Every row comes from one small tree of marks. Brackets hold a mark, then the marks that hang from it, in alphabetical order. Every link used is in the known rows. Which tree was each row made from?
Known rows
{garov {duka kitep} kava}: [ -7   5   8   2 -11  11  10 -14 -38  -9  11   0  14   8 -13 -29 -16 -16
   5  -3  32 -16 -22   8  78  30  -2  21   3   6 -10 -25 -13   5  11 -26
  31  -2   7   3  -4   5   3  -9  -7 -27  16   0  -1  -3  14  -9 -19  -7
  -1  11 -17  14 -23]
{vugeb {kava garov givon}}: [ -1  13   4   8 -14  12  13  12   7  12  -1 -17   4  -2  18  -1 -11  14
   2 -45  18 -12 -24   4 -39   2 -15  18  -2  -7  -4   3  -9 -14   2 -27
   4   1   3   2 -28  14 -11  -9   5   0 -18   0 -13   5   3  -1 -46 -10
  -3   8 -15 -12  20]
{garov {duka gile kitep} {kava kopi}}: [-10  -4   2 -10 -12   5   5 -16 -19 -15   7   7  14   6  -8 -30 -11 -25
  10  13  16 -14 -10  15  50  40   1  12   8  -3 -10 -41 -17   0   1 -18
  29   5  11  11  19  10   5 -11 -10 -14  13   2   1  -3   6  -4  -6  -2
   8   9 -20   2 -35]
{garov {duka kitep}}: [ -9   7   9  -5 -10  14  10   4 -38 -10   8  -5   6   2 -14 -24 -19 -14
   0  -3  30 -23 -14   8  72  23  -6  18   2   2  -5 -23 -10   8   5 -22
  31   1   4 -12 -12 -10  -5 -10   0  -6  -3   3  -3   5  14  -5  -8 -13
   4  12 -27   5  -4]
{kava garov givon kitep}: [  0   8 -13 -16  -6   6   5   7  -7  -3  -9 -19   2  -7  22   5   4  -4
  10 -22  13 -16 -19   7 -62  -1 -11  16   1  -8   9  -2  -4  -7   1 -31
   1  -5  -7   5 -50 -11  -3 -12   7  25 -30  -7  -3  12  -2   6  -9   5
   1  -8  -3  -7  10]
{duka gile kitep}: [ -7  -5   8 -27 -10  -2  27  21 -18   5   4 -18  10   1  -3 -28 -20 -18
   0  -6  24 -29  -9  18  86  36  -7  16  11   1  10 -32 -13  -7  -2 -10
  26  -3  -6 -13  -6 -19  -5  -8   0  13  -8   0 -18   6  -3   0  -2  -4
  15  22 -37  -6   9]
{motif {garov kava} kitep}: [  3  10   9  -4 -17  15  18  -2  -4  10  10 -27  15   8  -1  -9 -21   0
 -10   2  20  13   2   9  45  16 -12  23   4  -6   9   8 -11   0  10 -31
  25  -2 -25  -5 -43  19 -19   1   2   8  11   1  -5  13   7   0 -51  -5
 -15  15  -3  13  19]
{kava {garov {duka gile}} givon kitep kopi}: [ -5  -2 -14 -20  -9   9  -6  -5   6 -26 -12   3   0  -5  20   0   5 -17
  18  -3 -10 -16 -10  10 -99   9  -9   8   5 -17  -2 -24  -7  -2  -2 -26
   9   2   6  17 -16   7   3 -17   0  26 -28  -1  10   7  -1   7  14   1
   7 -17  -6 -22 -14]
{gile {motif {garov duka} kitep}}: [  2   8   5  -4  -8  23  13   6   9   1   5 -10  17   5   3  -6 -26   4
 -13   6  16  15   0   8  47  -5 -21  21   1 -11  11  20  -8  19   9 -17
  45   1 -20  -1 -44   3 -23  -2   7  15   3   7   0  29  11   1 -17  -9
 -10  13  -6   1  31]
{kava {garov {duka {gile motif}}} givon kopi}: [ -8  -4  -2  -9  -8  10   5  -3  13  -7  -8   2  12  -1  20  -7  -2 -14
  10 -14  -5 -13 -18   8 -71   1 -17  13   2 -18  -5  -6  -6   3  -5 -10
  24   1   4  20 -10   3 -18 -17   5  24 -31   3   1   9   3   4   7  -1
   6 -10 -23 -15   0]
{gile {motif garov}}: [  2   9   9  -9  -2   8  18  19  16  18   3 -28  22   5   6  -6 -20   3
  -9  -5  23   6  -5   9  23  -9 -20  26   1  -5  11  18  -8  12   9 -16
  38   2  -4 -10 -43 -19 -30  -1  15  21 -11   5  -9  17   5   7 -15  -6
  -8  19 -16   8  42]
{gile {motif kitep}}: [  1  13  -2 -13  -6  16  15  12 -10   8   1 -12  22   4  13 -10 -24   1
  -7   6  23   0 -11  11  49  -2 -19  25   0  -5  12  16 -12  10   9 -11
  36  -5 -16 -13 -50 -15 -22  -2  15  29  -8   7 -10  24   5  -5 -16   1
   0  17 -13  -5  20]
{gile motif}: [ -1  11   1 -14  -2   8  16  14  -1  13   1 -19  25   3  10  -9 -19  -2
  -2  -3  32   0 -18   9  29  -1 -19  26  -1   0   6   7 -11  11  10 -13
  35   0   4 -13 -43 -33 -25  -6  17  22 -12   6 -11  12   5   0 -10  -1
   2  18 -21   5  20]
{kava {garov {duka {gile motif}}}}: [ -4  -1  -2 -13  -5  13  29   6   0  -5  -1 -11  16   3   4 -15 -19  -9
   2 -21  13  -4 -21  12  14  10 -19  17   1  -9   6   3 -10  10  10  -5
  33  -3   6  19 -16 -11 -21 -17   5   6 -13   1   0  17   4  -4  -5  -6
   3   5 -30 -11   5]
{garov {duka gile} {kava kitep kopi}}: [ -4  -2 -13 -19  -8   7  -2 -23   0 -26   0   3  10   6   2 -14  -2 -22
  16  27  13  10  -6  14 -13  26   0  12   6  -4   1 -38 -19   3  10 -28
  27   4  20  10  -5   5  12 -14  -6  -1  18   0  13   2   1   0  -8   4
   2  -1  -2   1 -47]
{garov {duka {gile motif} kitep} kava}: [ -4  -8   3 -10  -6   6  19 -12 -10  -5   9   5  25   9  -4 -34 -22 -22
   5   3  22  -2 -22  14 105  28  -7  20   9   2   0 -19 -15   6   5  -3
  40  -4   1  16   8  -2   3 -14 -10 -28  18   2  -5   8   5  -7   5   4
   9  15 -19   2 -21]
{duka {garov kava} {gile motif}}: [  0 -10   0 -18  -2 -13  18  -4   2  13   4 -16  32   9  13 -26 -17 -14
  19   6  14   0 -28  12  49  12 -12  26   7   2   5 -12 -25  -4   8   5
  31  -3 -13  19  -6  -4 -20  -4   4  -5  11   0  -8  13  -4  -4 -28   9
   9  19 -19  -1  13]
{duka garov {gile motif} kitep}: [ -4 -10   5 -22  -2 -17  15  19 -15  10   4  -7  22   4   7 -31 -23 -16
  17   0  10 -31 -19  17  89  18  -9  24  11   2   8 -16 -23  -3  -1  13
  30   2 -24   8   6 -11 -16  -2   2   4 -10   0 -19  23  -6  -6   0   6
  18  26 -28 -16  36]
{kava garov}: [ -2  12   1  -9 -12   8  21  13 -25   8   1 -27   5   0  -1  -8 -14  -1
  -2 -30  26 -15 -22   8 -13  12 -16  21  -2  -4   5   1  -9  -1  11 -23
  14  -2   6   1 -37 -17 -27  -9  11  23 -23  -2  -6   5   5  -2 -32 -10
  -4   9 -27   1  20]
{kava garov kitep kopi}: [ -2  16 -13 -21  -9   3  -9   7  -7 -10  -5 -16   5  -3  10   7   1  -6
   6  -4   4 -14  -8  16 -79   3  -6  18  -1 -13  11  -6 -11  -2  10 -32
   7   4  15   4 -38 -14  -5  -7  12  43 -24   0   6  11  -5   0 -16  -3
  -2   3  -6 -10   2]
{vugeb {kava garov givon kitep kopi}}: [  0  16 -11  -3  -9   5 -13   6  10  -6  -9  -7   1  -6  27  13   1   8
  13 -18  -2 -15 -12   9 -99  -2  -7  14  -1 -15  -1  -4  -9 -16   2 -34
  -4   5   6   3 -29  16   7  -8   8  11 -22   0  -3  10  -6   1 -27  -3
   0   1   2 -22   7]
{vugeb {kava {garov duka} givon}}: [ -3  12   6  13 -11  19  11   2   3  -3  -1  -3   1   0  12  -2 -13  10
   6 -35  17 -12 -25   2 -33   7 -13  14  -2  -9 -12  -3  -7  -6   6 -28
  11   2   7  11 -20  22 -12 -14   2 -16 -15   0  -5   6  10  -1 -40 -15
  -4   0 -14 -14   8]

Write each row's tree
[ -4  15 -12 -14  -8  13 -12  -5 -12 -24  -5  -2   3  -2   5   4  -1 -10
   9   1   1  -7  -9  12 -75   1  -6  15  -2 -14   1 -12  -9   7  11 -33
  13   6  17   9 -24  -3   0 -13   8  24 -18   0  14   9   4  -2 -11  -9
  -4  -6  -2 -12 -14] : {kava {garov duka} kitep kopi}
[ -3   3  15   4 -12  11  14  -7 -12  -1  14 -13  12   9 -14 -23 -16 -11
  -5  -3  26   1  -7   7  67  24  -5  19   5   0   2 -10 -10   6  11 -29
  30   4  -4   3  -7  14  -5  -4  -8 -21  18  -1  -1   3  13   1 -28 -13
  -6  13 -14  15   7] : {motif {garov {duka kitep} kava}}
[  1  16  -7   2 -10  15  -1   0   5 -17  -6  -2  -2  -3  18   6  -5   8
  13 -26   9  -9 -19   4 -46  -4  -9  11  -1  -8  -3  -4  -8  -7   6 -33
   5   1   9  11 -27  20  10 -14  -1 -18  -8  -2   1  15   4  -4 -27  -8
  -3  -3   1 -20  -2] : {vugeb {kava {garov duka} givon kitep}}
[  0  -6  10 -23  -4  -4  26  26   7  13   5 -22  20   1   3 -23 -24 -11
  -7  -8  13 -12  -1  19  91  20 -13  17  12  -6  20  -4 -12   2  -2   0
  34   1 -17  -1  -9 -17 -12  -4   1  13  -5   3 -21  20  -5   3  11  -3
   9  26 -31  -9  38] : {duka {gile {motif garov}} kitep}
[  2   2 -15 -27  -3   8  16   4  10 -19  -6  -4  11   1  10  -7 -14 -10
   5 -10   3  -5 -14  16  -3   4 -14  13   5  -8  16  -2 -10  10  10 -11
  26  -3   5  21 -27 -14   0 -18   2   7 -10  -1   6  24   0  -6  11   2
   6   3 -14 -15  -2] : {kava {garov {duka {gile motif}}} kitep}
[  2   6   8   0  -4  13  16  -6  12   7   9 -13  28  10   0 -14 -16  -4
  -6  -1  23  24 -11   6  34  -3 -16  24   1  -3   4  14  -8  18  14 -20
  42   3   2  11 -26  -1 -20  -5   5 -13  14   5   1  13  12   2 -18  -6
 -10  14  -7  16  13] : {gile {motif {garov duka kava}}}
[ -7   8   2   3 -12  16  -2 -23 -16 -10   8  -1  14   9  -6 -15  -8 -14
   7  17  25   5 -17   6 -12  20  -4  22  -2  -2 -18 -24 -15   8  12 -34
  31   6  23   4 -10   7 -10  -8   3  -3  10   4  11  -8  13  -1 -28  -7
  -8   2  -9  13 -35] : {garov duka {kava kopi}}
[  3   9  -4  -9   0   8  -6 -12  26  -8   2  -6  23   7   5  -4  -6  -7
   2  19   9  26  -3  11 -10  -6  -9  22   1  -9   6   7 -11  16  14 -25
  37   8   3  11 -27   3  -5  -6   6   2  14   5  10  14   6   3 -11  -1
 -11   8   8   4   2] : {gile {motif {garov duka {kava kitep kopi}}}}
[  3  -4 -12 -30   2 -16   9  -5   4   6   1 -10  30   7  17 -18  -9 -15
  25  13   8   2 -22  15  35   6  -7  26  10   1  14 -11 -25  -1  11   0
  28  -2 -17  25 -11  -4  -4  -4   2  -7  13  -3  -5  21  -8  -4 -18  18
  10  16  -9  -6   5] : {duka {garov {kava kitep}} {gile motif}}
[ -9 -12   7 -13 -12 -19  -2  -6 -24   6   3  -4  16   3  11 -30  -4 -25
  26   5   1 -40 -20  11  21  32   0  19  14  -1  -9 -40 -23 -20 -10  -4
  13   4 -21  15  24  22  -2  -2  -6  -4  -5  -4 -11   2  -7   0 -13  11
  16   9 -17  -8   2] : {duka {garov {kava givon kopi}} gile kitep}
[ -1  12 -11 -18  -8   2 -11 -14  -4  -6   2 -11  16   5   9  -3   2 -12
  10  17  21   4 -10  12 -27  18   0  21   2  -2   2 -20 -16  -2  11 -36
  17   4  15  -4 -31  -7   3  -4   6  17  10   0   5   1   0   1 -23   5
  -2   7   4   7 -25] : {garov {kava kitep kopi}}
[ -5   8 -10 -17  -8   2 -20   4   8  -7  -8 -11   3  -6  22   5   8  -8
  15  17  12 -17  -8   9 -82  -2  -7  15   2  -9   2 -22  -9  -4  -2 -39
  10   6   3 -19 -40 -12   2  -7  11  42 -26   1   0   0  -2  12   2   6
   4  -6   0  -4  -3] : {kava givon kitep kopi}
[ -1  -8   2 -14  -6  -1  15   1  38  12  -3 -19  26   2  20 -11  -8 -10
   3   8   6   9  -5  12 -12  11 -15  18   8 -11   6   0 -11   0  -3 -12
  31   3  -8  10 -19   2 -18  -6   4  16  -3   3  -8   8  -2  12   2   7
   2  10  -9  -1  19] : {duka {gile {motif {garov {kava givon kopi}}}}}
[ -1   3 -18 -26  -4   6  -3   0   6 -25  -8   3  12   1  13  -2  -5 -13
  10   6  -8  -1  -9  16 -53   3 -10  13   3 -16   9  -5 -12   9   8 -14
  24   3  12  20 -16  -8  -1 -17   6  25 -14   2  11  16  -4  -2  15   1
   6  -1  -7 -20 -12] : {kava {garov {duka {gile motif}}} kitep kopi}
[  0  -3   7  -7 -16  20  26 -10   4 -11   9 -11  13   8  -7 -17 -22  -9
  -5  12  17  17   3  11  62  25 -12  13   8  -8   8  -8 -12   5   8 -25
  33   0 -20   7 -18  29 -14  -8  -9  -5  22   1   5  16  10   0 -36  -6
  -7  11  -9   9   0] : {motif {garov {duka gile} kava} kitep}
[ -5   3  15   5 -14   8   1 -11  -6  -7  12  -6  12   8 -12 -20 -12 -13
  -2   8  14  -4   1   9  25  22  -2  18   4  -6  -5 -16 -11   4   6 -30
  29  11   1   3   0  17  -5  -3  -5  -8  12   3   4  -1  11   2 -26 -14
  -9  11  -9  15   1] : {motif {garov {duka kitep} {kava kopi}}}
[ -8  12   6  13 -16  12  -8   2  -3  -8   0   7   2  -1  12  -5  -9   2
   8 -29   0 -30 -18   6 -41  12  -6  11  -1 -13 -16 -12 -10 -11  -3 -27
   7   9  10   7   4  31   0 -11   0 -12 -16   2  -5   5   5  -6 -22 -14
   1   1 -12 -21   3] : {vugeb {kava {garov {duka kitep}} givon kopi}}
[ -8  -6  -1  -7 -12  14  25   3  -4  -8  -6  -9   4  -4  10 -13  -8 -11
   8 -27  12 -18 -24   5 -30  17 -16  10   4  -8  -4 -15  -4  -3  -4 -19
  17  -4  -3  13 -20   4 -18 -18  -1   6 -23  -3  -2   7  10   3  -6  -6
   7  -7 -28  -7   0] : {kava {garov {duka gile}} givon}
[  -6   10  -12   -9   -9   14  -16   -7   -6  -25   -9    3   -2   -7
   18    6    8  -10   15   -6   -3  -17  -14    6 -110   -1   -8   11
   -1  -16   -4  -13   -4    2    0  -35    8    4   12    9  -31    3
    0  -14    5   28  -30   -1   11    5    4    5   -1   -2   -1  -18
    0  -11  -11] : {kava {garov duka} givon kitep kopi}
[ -5  -6 -14 -16  -8   5  -8 -27   7 -24  -5   6   9   0  15 -10   5 -22
  21  23   8   4 -11  10 -39  21  -2  10   8  -6  -4 -39 -12  -2  -1 -30
  21   1   9  14  -8  13  15 -16  -9  -3   5  -1  12  -1   3   6   4   7
   7 -11   2   0 -43] : {garov {duka gile} {kava givon kitep kopi}}
[ -3  -3  -1 -19  -7  20  23   2  -6  -7  -2   0  17   4   4 -17 -25 -12
   1  11  19   4  -9  14  64  13 -19  16   5  -6   3  -8 -14  15   7  -7
  44  -3  -9   1 -24  -7 -13 -13   2   9   3   6   0  21   8  -5   0  -1
   3   9 -18 -11  -4] : {garov {duka {gile {motif kitep}}}}
[ -5  13   7   5 -15  10  -6   8  18  10  -3 -10   8  -3  21   3  -5   8
   8  -4  16 -10 -11   5 -55   5  -9  18  -2  -9 -14 -14 -14 -12  -2 -34
  13  12  11 -15 -21  12  -9  -4   9  17 -15   6 -10  -1   2   6 -39  -9
  -1   8 -13  -8   6] : {vugeb {kava givon kopi}}
[ -6   6 -11  -5  -9  13 -18 -28  -6 -21  -2   7   8   2  13  -4   9 -16
  18  19  12   3 -15   5 -56  12  -2  14   1  -3 -10 -26 -10   3   5 -40
  20   4  11   5 -21  12  10 -11  -2  -3   6   0  13  -6  10   4  -6   5
  -3 -13  10   9 -41] : {garov duka {kava givon kitep kopi}}
[  1  -3  -1 -16  -8   9  16  -9  14 -12   3 -16  10   5  -6 -13 -10 -11
   2  12  18  23   0  12  30  21  -7  14   9  -3  12 -19 -10   6  12 -30
  30   2   0   6 -17   8   3 -10  -9 -11  24  -1   7   9   7   5 -19  -3
  -5   8  -3   8  -7] : {motif {garov {duka gile} {kava kitep}}}
[  6  -2  -6 -28  -2  -1  21   5  32   6   0 -21  25   5  11 -11 -13  -8
   0   9  14  21  -2  17  37   9 -12  20  11  -3  21   1 -13   4   9 -12
  32  -1 -11  11 -33 -11  -3  -7   1   6  11   0  -6  19  -5   5  -2  10
   1  20  -6   1  16] : {duka {gile {motif {garov {kava kitep}}}}}
[-11 -11   2  -6 -11   5   1 -19 -14 -13   3   9  12   1   4 -26  -5 -27
  16  10  12 -20 -16   9  17  36  -2  11  10  -3 -16 -41 -13  -5  -9 -18
  23   2   3   9  21  18  11 -14 -15 -15   5   1   1  -9   6   0   6   2
  11  -4 -16   0 -35] : {garov {duka gile kitep} {kava givon kopi}}
[  0  -7  -1 -14 -10  10  12 -12  20 -11   1 -14   9   2   7 -12  -5 -12
   8  10  13  17  -3   8   3  17  -9  13  10  -5   8 -20  -6   3   2 -31
  22   1  -6  11 -18  17   4 -12 -12 -12  13  -4   6   5   7  12  -4   1
  -3  -3   0   9  -7] : {motif {garov {duka gile} {kava givon kitep}}}
